Each row was made from one small tree. The marks that hang from a mark follow it in brackets, in alphabetical order. Every link used is in the known rows. Write each row's tree.
Known rows
vutik(kizi(gipun) labin(pulir)): [  1  32 -70  37  -7  12  14  52 -24  -9  45 -11   6 -12 -16  27  10  -2
  16  27]
labin(gipun(gike) pulir(voru)): [ -2  25   7   1  -3   6  -4 -68 -36 -15  16   0  12  -8 -35   3  18   9
  13  -3]
tovalaf(labin): [ 19   9 -26  30 -15 -10  10   0 -10 -12  20  -3 -11 -15 -13 -14  15 -11
  16  15]
tovalaf(labin(gipun vutik)): [  6  10 -11  34 -11 -10   2  -4 -23  -7  27 -10  -8  -2 -19 -23  23  -3
  14   2]
voru(tovalaf(labin(pulir vutik))): [-11  12 -34  23 -18 -11   8  -6 -24  -4  39   5 -15 -11 -36 -11  17 -24
  11   6]
vutik(labin(gipun(gike) pulir)): [ 20  25 -35  16  -5  15   2   0 -37 -12  41 -14  11  -2 -20  -4  14   8
   9  16]
tovalaf(labin(gipun(gike) pulir vutik)): [ 12  24 -12  21  -9 -22  -2 -28 -37 -10  29  -6  -6   1 -35 -44  26   2
  15  -5]
vutik(kizi labin): [ -5  15 -42  40  -4   5  11  62 -22  -3  28  -9  12 -13 -11  15   5  -6
  16  23]
pulir(voru): [-18   7  -4  17  -8  10   7 -12 -13 -11   8   2   3 -20 -12  50  12  -7
  21   9]
tovalaf(labin(gipun(gike))): [ 38  16  -4  24 -10 -15  -1 -29 -22 -13  15  -2  -1 -10 -18 -42  18  -9
   8   9]
vutik(kizi(gipun) labin(pulir(voru))): [-11  34 -66  39  -7  14  17  45 -29  -8  41  -3   8 -15 -28  48   8   1
  20  18]
vutik(kizi labin(gipun)): [ -2  15 -31  41  -1  15   6  38 -28  -2  32 -13  18  -7 -16   4   6   2
  10  18]
gike(gipun): [ 20  -3 -15   1  -6   4   1  -6  -3 -17  13  -5   5 -14   5  -1  21 -20
  22  29]
labin(gipun): [  6   5   3  14  -5  19  -4 -28 -13 -11  21 -14   7  -8   1   5  16  -1
   8  16]
pulir(labin voru): [-15   2   3   3 -11  22  16 -21 -20  -9  24  10   3 -28 -35  61  15  -5
  10  -1]
vutik(labin(gipun pulir)): [  5  19 -44  23  -8  29   7   5 -31 -11  50 -19   7   0 -21  16  12  13
  12  17]
vutik(labin): [ 10  11 -45  28 -10  17  10  46 -17  -9  36 -14   3 -11  -1  28  10  -6
  14  28]
labin(pulir(voru) vutik): [-46  17 -14  13  -8   0   5  -8 -30  -8  26  -6  -4  -5 -29  38  23   6
  28  -6]
tovalaf(labin(pulir)): [ 10  17 -37  23 -17  -8  11 -18 -18 -14  29  -4 -13 -10 -29 -19  17   0
  19  10]
kizi(gipun): [ 21  16 -34  17 -10  13   5  12   2 -16  25 -10  -7 -21  20  37  18 -19
  12  34]

Which tree is each row?
[-19  16 -18  30  -4 -11   1  45 -14  -3  20  -9  -1 -13   6  19  22 -16
  19  15] => labin(vutik(kizi(gipun)))
[  3  14  -2  23 -12  -5   5 -37 -27  -8  15  17   2 -21 -39   8  10 -24
   8   1] => pulir(voru(tovalaf(labin(gipun(gike)))))
[ 13  22 -21  34   1   1   1  35 -34  -3  24  -8  22  -9 -16 -14   8  -3
   8  17] => vutik(kizi labin(gipun(gike)))
[ -4   6 -25  28 -17 -13   6   9 -17  -2  32   5 -13 -14 -24  -8  15 -33
   8  11] => voru(tovalaf(labin(vutik)))
[ 15  22   2  -2  -3   4  -8 -58 -30 -15  23  -9   9  -5 -19 -23  20   5
   9   8] => labin(gipun(gike) pulir)
[  0  14  -1   7  -5  -7   6  22 -24  -3  29   3   3 -23 -18  16  25 -18
   5   6] => pulir(labin(vutik(kizi(gipun(gike)))))
[ -6  22   5   1  -6   7  -4 -72 -38 -11  23   9  11 -11 -43   3  15  -6
   7  -2] => labin(gipun(gike) pulir(voru(tovalaf)))
[ 29  18 -24  22  -4  13   0  18 -29 -10  32 -13  13  -7  -5   0  12  -3
   6  22] => vutik(labin(gipun(gike)))
[-12   8 -10  13  -7   5  10  26 -19  -2  34  -1   0 -21 -17  31  24 -13
   7   7] => pulir(labin(vutik(kizi(gipun))))
[-32  11  -3  16  -7   8  14  13 -27  -2  28  11   3 -25 -36  63  21 -10
  13  -6] => pulir(labin(vutik(kizi(gipun))) voru)
[ 12   5 -18  27 -16   3   5 -26 -17  -6  31   6  -6 -15 -26 -16  11 -27
   0  14] => voru(tovalaf(labin(gipun)))
[-30  10 -13  36 -13 -13  10   3 -25  -1  17  17  -2 -20 -42  23  10 -25
  16  -2] => pulir(voru(tovalaf(labin(vutik(kizi)))))
[ -8  17  23  20   5 -21 -14   3 -34  -1   9  -7  15  -4 -10 -29  23  -8
  11   0] => labin(gipun(gike) vutik(kizi))
[-32   3   7   6  -9  13  13  -3 -27  -4  28   7   0 -21 -36  62  22  -5
  13  -9] => pulir(labin(vutik) voru)
[-18   2  13  11  -3  12   4  -4 -30   1  34  -5   8 -13 -29  12  23  -2
   3  -4] => pulir(labin(gipun vutik(kizi)))
[-11  21 -51  24 -11  21  15  20 -29 -11  41  -9   3  -9 -28  45   9   8
  21  14] => vutik(labin(pulir(voru)))
[-39   5  20  15  -3  15   8 -18 -37   1  27   7  12 -17 -48  44  20   3
   8 -17] => pulir(labin(gipun vutik(kizi)) voru)
[-41  18   0  14  -4  12  -2 -38 -38  -7  31 -10   4   3 -34  28  24  16
  21 -12] => labin(gipun pulir(voru) vutik)
[-18  31 -24  16  -3 -20  -1  19 -28  -6  25  -7   0  -7 -14   0  26  -8
  21   7] => labin(pulir vutik(kizi(gipun(gike))))
[-46  15  -2  13  -7  14  -2 -42 -40  -3  38  -2   2   0 -44  28  21   2
  14 -11] => labin(gipun pulir(voru(tovalaf)) vutik)
[-13   9  28   0  -4   8   3 -32 -39  -5  24   9  10 -17 -41  34  24  -3
   6 -16] => pulir(labin(gipun(gike) vutik) voru)
[ -8  12 -20  41 -10 -28   7  29 -20  -3  18  -2  -8  -9 -21 -23  19 -11
  21   4] => tovalaf(labin(vutik(kizi)))
[ -9   8 -11  28 -14   6   9 -33 -22  -7  22  14  -2 -19 -38  23   9 -19
   9   2] => pulir(voru(tovalaf(labin(gipun))))
[ 25  10 -10  22 -14  -9   1 -28 -22  -7  25   9  -3 -17 -27 -30  12 -31
  -1  12] => voru(tovalaf(labin(gipun(gike))))
[-28   3  18   8  -6  23   8 -27 -34  -3  32   4   7 -15 -41  53  23   3
   7 -14] => pulir(labin(gipun vutik) voru)
[ -1   6  20  -2  -9  19   6 -55 -34  -5  28  22  12 -28 -51  33  14 -21
  -7  -6] => pulir(labin(gipun(gike)) voru(tovalaf))
